What can hang from each mark:
sonimak: muni vemis vubim
divizu: rivu
zaru: divizu
rivu: muni vemis vubim
vemis: rivu sonimak
muni: rivu
vubim: sonimak

Every row comes from one small tree of marks. The marks that hang from a mark follow it in brackets, in alphabetical order. Every link used is in the known rows. Which tree was each row made from?
Known rows:
divizu(rivu(muni vemis vubim)): -3.016,2.885,-1.156,-1.105,-1.486,-0.696,1.384,3.298,0.581,-0.030,4.422,-3.814,5.577,0.006,-2.183,1.810,2.136,3.107
muni(rivu(vemis vubim)): 1.587,0.071,-2.683,-1.551,-2.107,-1.042,0.903,1.822,2.420,0.138,-1.083,-1.450,2.234,-0.931,2.154,-0.309,3.575,2.955
rivu(muni vubim): -1.194,-0.682,-1.886,-0.226,-0.456,2.122,1.126,1.802,0.920,1.626,4.593,-0.288,3.632,0.023,-0.795,-0.799,2.467,2.918
divizu(rivu(vubim)): 1.617,2.069,-1.706,-2.140,-1.583,0.090,-1.582,3.155,1.181,-0.082,3.736,-2.932,3.969,-1.297,-1.220,0.274,1.007,0.944
vubim(sonimak(muni vemis)): -2.933,-1.848,0.869,-1.318,1.162,-0.854,0.257,2.155,-2.522,0.170,2.750,-6.095,-0.599,2.036,-0.483,0.758,-2.745,1.108
sonimak(muni(rivu) vemis vubim): -1.279,0.441,1.109,-0.626,-1.718,0.110,-1.610,2.792,-1.179,0.013,2.043,-0.672,-1.216,1.494,3.391,-0.005,-0.331,-0.751
vubim(sonimak(muni vemis(rivu))): -3.512,-1.192,1.244,1.142,1.230,-1.110,0.515,1.879,-1.481,-1.594,1.897,-5.936,0.614,0.192,0.740,2.016,-2.909,1.124
divizu(rivu(vubim(sonimak))): 1.808,2.478,-0.772,-3.489,0.223,0.314,-1.396,3.203,0.939,-0.507,3.383,-5.232,3.155,-0.775,-1.144,1.093,0.018,2.356
sonimak(vemis vubim): 0.777,-0.134,-0.959,-0.773,-2.044,0.856,-0.100,1.779,0.766,-0.829,1.366,-1.801,-0.876,2.851,2.926,-2.180,2.592,-0.084
vemis(rivu(muni)): -2.983,-1.208,1.201,3.655,0.502,-0.431,1.941,1.342,1.230,-0.525,1.809,0.744,4.147,-2.537,-0.998,1.366,0.687,0.760
vemis(rivu): -0.002,-1.008,0.202,2.431,0.030,-0.797,0.938,0.853,1.947,-1.303,-0.603,-0.669,2.908,-2.905,0.008,-0.068,1.070,-0.280
vubim(sonimak(muni(rivu))): -0.690,-0.865,2.434,-1.722,2.378,-0.596,-0.522,2.320,-1.607,0.973,0.770,-2.356,0.207,-1.050,-0.475,1.243,-2.934,1.076
zaru(divizu): 0.544,-1.494,-0.835,-3.479,-2.714,-0.450,2.740,2.415,2.377,2.380,2.041,-0.844,3.150,0.201,-0.134,0.206,-0.495,-0.076
divizu(rivu(muni vemis(sonimak) vubim)): -1.227,4.590,1.191,-1.513,-2.540,-0.267,1.040,2.573,-0.538,0.314,5.924,-4.013,6.037,0.168,-0.791,2.499,1.793,5.101
muni(rivu(vemis(sonimak))): 2.012,0.895,2.335,-1.025,-2.205,-2.339,1.061,1.223,0.611,0.388,-0.471,-0.797,1.643,-1.108,1.884,1.157,1.513,2.821
sonimak(vemis): -0.671,-2.716,-1.303,0.082,-2.508,-1.913,-0.060,2.125,0.337,-0.273,1.759,-2.427,0.020,1.502,0.462,-0.185,0.674,-0.183
sonimak(muni vemis(rivu(vubim))): -3.306,-0.886,-2.167,1.930,-1.737,0.325,-0.371,1.830,-0.433,-0.959,3.371,-4.100,2.381,-0.347,2.085,0.889,-0.205,1.003
sonimak(muni): -2.073,-1.199,0.316,0.128,1.007,0.007,0.168,1.456,-2.040,1.736,2.060,-1.665,1.747,-0.245,-2.270,-1.178,-1.290,-0.737

Write each row's tree:
-0.315,-1.307,-2.966,1.625,-2.864,-0.167,0.039,1.551,2.196,-1.778,1.874,-3.138,2.119,-0.460,2.989,0.467,2.113,1.521 | sonimak(vemis(rivu(vubim)))
1.835,3.258,3.454,-1.047,0.018,2.984,-0.427,0.258,-2.792,1.344,3.546,-1.533,1.553,1.284,1.671,-1.939,0.491,1.802 | vemis(sonimak(muni vubim))
-0.260,2.613,-2.535,-5.467,-4.244,-0.803,2.715,3.441,2.768,1.168,3.288,-4.799,5.888,0.209,0.056,1.950,0.791,2.371 | zaru(divizu(rivu(vemis vubim)))
-1.544,4.158,0.706,-4.533,-4.721,0.015,3.293,3.426,1.097,1.866,6.856,-3.801,7.327,0.692,0.351,3.913,0.130,4.841 | zaru(divizu(rivu(muni vemis(sonimak) vubim)))
-2.435,0.502,0.851,2.728,-1.364,0.917,1.347,1.946,1.237,-2.119,2.620,-0.648,1.528,1.016,3.083,0.387,2.027,0.829 | sonimak(vemis(rivu(muni)) vubim)
0.205,1.386,1.881,-0.969,0.468,1.459,-1.087,2.180,-0.798,0.983,0.869,1.027,0.385,-0.388,1.911,-1.216,-0.033,-0.831 | sonimak(muni(rivu) vubim)
2.152,1.540,2.137,-1.247,-1.468,1.223,-1.666,1.416,-1.744,1.966,4.068,-0.673,2.438,-1.402,2.340,0.763,-0.584,3.270 | vemis(sonimak(muni(rivu(vubim))))
-1.678,-0.187,-1.212,2.568,-0.161,1.587,1.683,1.385,2.013,-0.507,2.919,-0.257,5.050,-2.422,0.428,0.649,2.280,2.727 | vemis(rivu(muni vubim))
-1.449,0.061,-0.202,1.290,1.630,1.904,1.812,1.391,1.720,-0.998,2.662,-2.580,4.096,-1.656,0.751,1.204,1.343,4.181 | vemis(rivu(muni vubim(sonimak)))
-1.524,1.956,-0.353,-4.357,-3.734,-2.677,3.249,3.637,2.084,1.163,2.164,-4.035,5.090,0.178,-1.397,2.645,-0.711,0.531 | zaru(divizu(rivu(vemis)))
0.669,1.676,-1.040,-3.206,-1.272,-0.597,-1.628,3.801,0.678,-1.238,4.456,-6.577,2.035,0.776,0.173,2.051,-0.418,2.368 | divizu(rivu(vubim(sonimak(vemis))))
-0.308,2.774,-0.003,-3.189,1.068,0.738,-1.598,3.404,-1.167,0.085,4.447,-5.970,3.376,-0.490,-1.790,1.244,-1.844,2.050 | divizu(rivu(vubim(sonimak(muni))))
-2.073,0.339,0.033,-0.507,-1.041,1.269,-0.446,1.892,-1.913,-0.095,2.944,-2.863,-0.572,2.963,1.894,-1.735,0.252,-0.625 | sonimak(muni vemis vubim)
0.451,1.880,1.741,2.323,-1.274,2.281,1.046,0.582,0.736,-0.039,5.029,-0.484,5.585,-2.088,2.203,1.708,2.017,5.218 | vemis(rivu(muni vubim) sonimak)
-1.091,2.157,1.182,-1.104,0.152,0.329,0.732,1.690,-0.933,0.490,-0.792,-1.066,0.688,0.405,1.881,-1.344,1.469,0.404 | sonimak(muni(rivu(vemis)) vubim)
-4.070,1.880,0.781,-3.490,-3.284,-2.414,4.135,4.199,1.344,1.577,4.196,-2.761,6.070,0.587,-2.436,3.914,-1.227,1.337 | zaru(divizu(rivu(muni vemis)))
0.233,3.452,-1.511,-3.682,-0.144,-0.859,0.751,2.661,0.894,-1.182,1.755,-7.425,3.869,0.319,-0.959,0.898,1.304,3.793 | divizu(rivu(vemis vubim(sonimak)))
-3.288,-1.659,1.412,1.568,0.683,-1.117,1.820,2.259,0.299,-1.887,2.364,-3.900,1.055,0.283,0.725,2.853,-1.094,2.367 | vubim(sonimak(vemis(rivu(muni))))
-1.931,-1.805,1.874,-1.556,0.442,-1.780,-0.825,2.936,-1.745,0.002,1.894,-3.942,-1.189,0.733,1.013,2.558,-3.369,0.963 | vubim(sonimak(muni(rivu) vemis))
3.759,3.502,3.345,1.486,-0.567,2.207,0.359,-0.138,0.933,-1.533,1.122,-0.472,2.802,-1.385,3.883,-0.807,2.430,2.216 | vemis(rivu sonimak(vubim))
